What can hang from each mark:
Z475: Z925
Z877: Z925
Z683: Z610 Z737
Z737: Z683
Z925: Z187 Z208 Z355 Z636 Z683 Z877
Z841: Z925

Every row comes from one small tree of marks. The marks that hang from a mark follow it in brackets, in the order of their numbers. Every link used is in the known rows. Which tree was each row made from?
Known rows:
Z925[Z187 Z208 Z636 Z877]: [ 14  -7  19   9   8  23 -13  24  12  16  -5  10 -11 -10 -14  29  -8  14
   6 -29]
Z683[Z737]: [ -1   2  -3   6   2 -11  -7  -7   6  -8 -14   0   7   7   4  -7  -7   3
   2  -7]
Z877[Z925[Z208 Z355 Z683]]: [-4 -7  6 12 -8 10 -2 37 10 11 -6 17  0 12 -2  2  8 -1  5  4]
Z841[Z925[Z683]]: [ -7 -10  -2   0  -1   1  15 -16  11  -3   9  -3  -1   9  -4  -7  -2  -1
  -5   5]
Z925[Z187]: [  7   4   3   0   1   6 -10   3  -6   4  -7   6  -8  -2  -3   6  -6  13
   2 -11]
Z925[Z187 Z683]: [-11  -4  13   2   2   8 -11   5   7  -2  -7  11  -6  15  -4   9  -6   9
   6 -14]
Z737[Z683]: [-17   1   5   4 -11   2   2  -9  -6  -2  -1   5  -3  26  -2   1   2   5
   5  -9]
Z683[Z610 Z737]: [ 17   0   6   8   1 -24  -9 -11  10 -11 -20  -8  -1   9  13 -16  -8   5
   4 -13]
Z841[Z925]: [  6  -5  -8   0  -2  -1  16 -18   2   1   9  -7  -2  -3  -5 -10  -2   2
  -7   8]
Z925[Z187 Z208 Z636]: [  8  -5  17   9   4  19 -11  19 -13  23   0  12  -9 -11 -10  15  -6  15
  14 -26]
Z475[Z925[Z187 Z355 Z636 Z877]]: [  6   1  22 -10   9   6  -4  28  10  -4   0  14  -2   1 -13  21  -3  13
   1  -3]
Z925[Z187 Z208 Z355 Z636 Z877]: [ 27 -10  29  13   7  27 -15  28   8  21  -8  21 -13  -8 -18  33  -6  12
   8 -10]
Z475[Z925[Z187 Z208 Z877]]: [-12  -6   3 -10  11   4  -4  19  11  11 -12   6  -8  -4  -9  15  -2  16
   3 -19]
Z475[Z925[Z877]]: [-13  -2   2 -14   8  -5   4  15  19  -7  -2  -1   1   2  -5   9   1   6
  -5  -5]
Z475[Z925]: [-17   0   1 -15   6  -8   5  11   1  -2   1   1   3   2  -2  -1   3   6
   1  -2]
Z737[Z683[Z610]]: [ -5   0  12   5 -12  -7   1 -12  -3  -4  -5   0  -8  27   4  -6   1   6
   6 -13]
Z841[Z925[Z355]]: [ 15  -7  -1   2  -2   2  15 -14   0   3   7   1  -4  -1  -7  -7  -1  -1
  -7  21]
Z877[Z925[Z208 Z636]]: [  4   2   4  10  -9  10   0  42   1  10   6   7   3  -3  -1   1   6   4
   4 -11]
Z841[Z925[Z187 Z683[Z737] Z877]]: [  2  -8   1   5   4   3   3 -14  27  -9  -6   0  -4  11  -8   3 -11   9
  -8  -8]
Z925[Z355 Z877]: [20 -5 12  4  3  8 -3  9 21 -3 -8  9 -4  3 -8 18 -1 -3 -6 16]
Z925[Z208 Z877]: [  0 -14   0   6   6  10  -3   8  20  15 -12   1  -7  -7  -7  16  -1   1
   1 -13]
Z877[Z925[Z355]]: [ 13   7   1   6 -11   4   0  34   4  -1  -1  11   2   4   0  -3   7   1
  -3  13]

Which tree is each row?
[  2 -20  23  12   9  23 -16  18  24  18 -22  24 -15  11 -16  31  -6   7
   9  -7] => Z925[Z187 Z208 Z355 Z683 Z877]
[ -3   1  10 -12   6  -1  -3  17  -6   3  -6  14  -4   3  -8   6   0  13
   3   4] => Z475[Z925[Z187 Z355]]
[ -5  -6  14   3   6  13 -13  10  32  -8 -12   9  -9  15  -8  23  -9   9
  -2 -17] => Z925[Z187 Z683 Z877]
[ 27   4  29   7   1  16 -12  19 -12   5   3  21  -5  -2 -11  17  -6  10
   7   3] => Z925[Z187 Z355 Z636]
[  7  -9   3   7   8  16 -13  11  15  19 -18   7 -15  -8 -10  21  -7  14
   3 -23] => Z925[Z187 Z208 Z877]
[ 19 -14  25  12   6  20  -4  25  13  17  -2  16  -5  -7 -14  27  -1  -2
   7   0] => Z925[Z208 Z355 Z636 Z877]
[  0   1   8   8 -10   6  -1  35  14  -5  -1  15   3  16   0   0   6  -2
  -1  10] => Z877[Z925[Z355 Z683]]
[ 1 -5 17 14 -8 14 -2 47  8  9  3 19  3 10 -4  7  7 -1  8  0] => Z877[Z925[Z208 Z355 Z636 Z683]]
[-16  -5  17 -11   7   1  -4  18   4  -1  -6  17  -3  15  -9   9   0  10
   6   2] => Z475[Z925[Z187 Z355 Z683]]
[-25 -13  18  -7  10   5   2  27  22   3   2   8   1   8 -10  19   1   5
   6 -18] => Z475[Z925[Z208 Z636 Z683 Z877]]
[-12 -20  25  11   7  18  -4  22  31   8   2   9  -2   8 -11  28  -3  -2
   8 -22] => Z925[Z208 Z636 Z683 Z877]
[ -9  -2   1  10  -7  13  -7  36   9  11  -9  13  -4   9  -2   3   2  10
   6 -17] => Z877[Z925[Z187 Z208 Z683]]
[-11  -2  10   7   4   1 -16   1  11  -7 -17  12  -1  20  -2   5 -11  11
   8 -19] => Z925[Z187 Z683[Z737]]
[ 24  -7  12   4   1   8  14  -2  15  -3  13   1  -2  -2 -13   8  -4   0
  -9  15] => Z841[Z925[Z355 Z636 Z877]]
[ -4  -1  12  11  -7  16  -8  45   7   9   1  15  -2   7  -4   7   1  10
   8 -22] => Z877[Z925[Z187 Z208 Z636 Z683]]
[ 16  -7  40   9   6  22 -14  26  26  -6  -1  24  -6  16 -16  35  -9   7
   3  -4] => Z925[Z187 Z355 Z636 Z683 Z877]
[ -4   4  12   7 -10   7   1  41  14  -8  10   9   7  13   0   2   4   0
   0  -8] => Z877[Z925[Z636 Z683]]
[  5   4  -5   8  -8  11  -7  35   0  14  -9   9  -5  -3  -1  -1   3  13
   3 -15] => Z877[Z925[Z187 Z208]]
[-14  -8  12  -9  10   3   3  26  13   7   2   4   0  -3 -10  16   1   7
   4 -15] => Z475[Z925[Z208 Z636 Z877]]
[ 14  -6  37   6   6  10 -14  19  33 -12  -2   6 -10  15  -5  24 -11  11
   2 -28] => Z925[Z187 Z636 Z683[Z610] Z877]
[ 20 -12  13  10   8  21 -14  16  11  22 -22  18 -16  -6 -14  26  -5  11
   5  -4] => Z925[Z187 Z208 Z355 Z877]
[ 16 -11   0   6   1  11   7 -10  -8  21  -2   8 -12  -7 -12  -2  -4   9
   1   8] => Z841[Z925[Z187 Z208 Z355]]
[ 33   1  30   7   5  20 -13  24  13  -1  -2  18  -7  -1 -15  30  -8  10
  -1  -1] => Z925[Z187 Z355 Z636 Z877]
[ 27  -1  15   4   5  14 -14  12  16   1 -14  16 -11   1 -12  24  -7  10
  -3   6] => Z925[Z187 Z355 Z877]
[-19 -22  10   8   8  13  -4  10  33  10 -13   6  -6  10  -7  21  -1  -3
   4 -16] => Z925[Z208 Z683 Z877]
[10  5 21 10 -9 14 -8 45  7 -3  3 21  0 14 -5  8  1  8  3 -2] => Z877[Z925[Z187 Z355 Z636 Z683]]
[18  3 13 12 -8 18 -8 47 -5 15 -1 20 -4 -3 -7  7  3 11  7 -6] => Z877[Z925[Z187 Z208 Z355 Z636]]
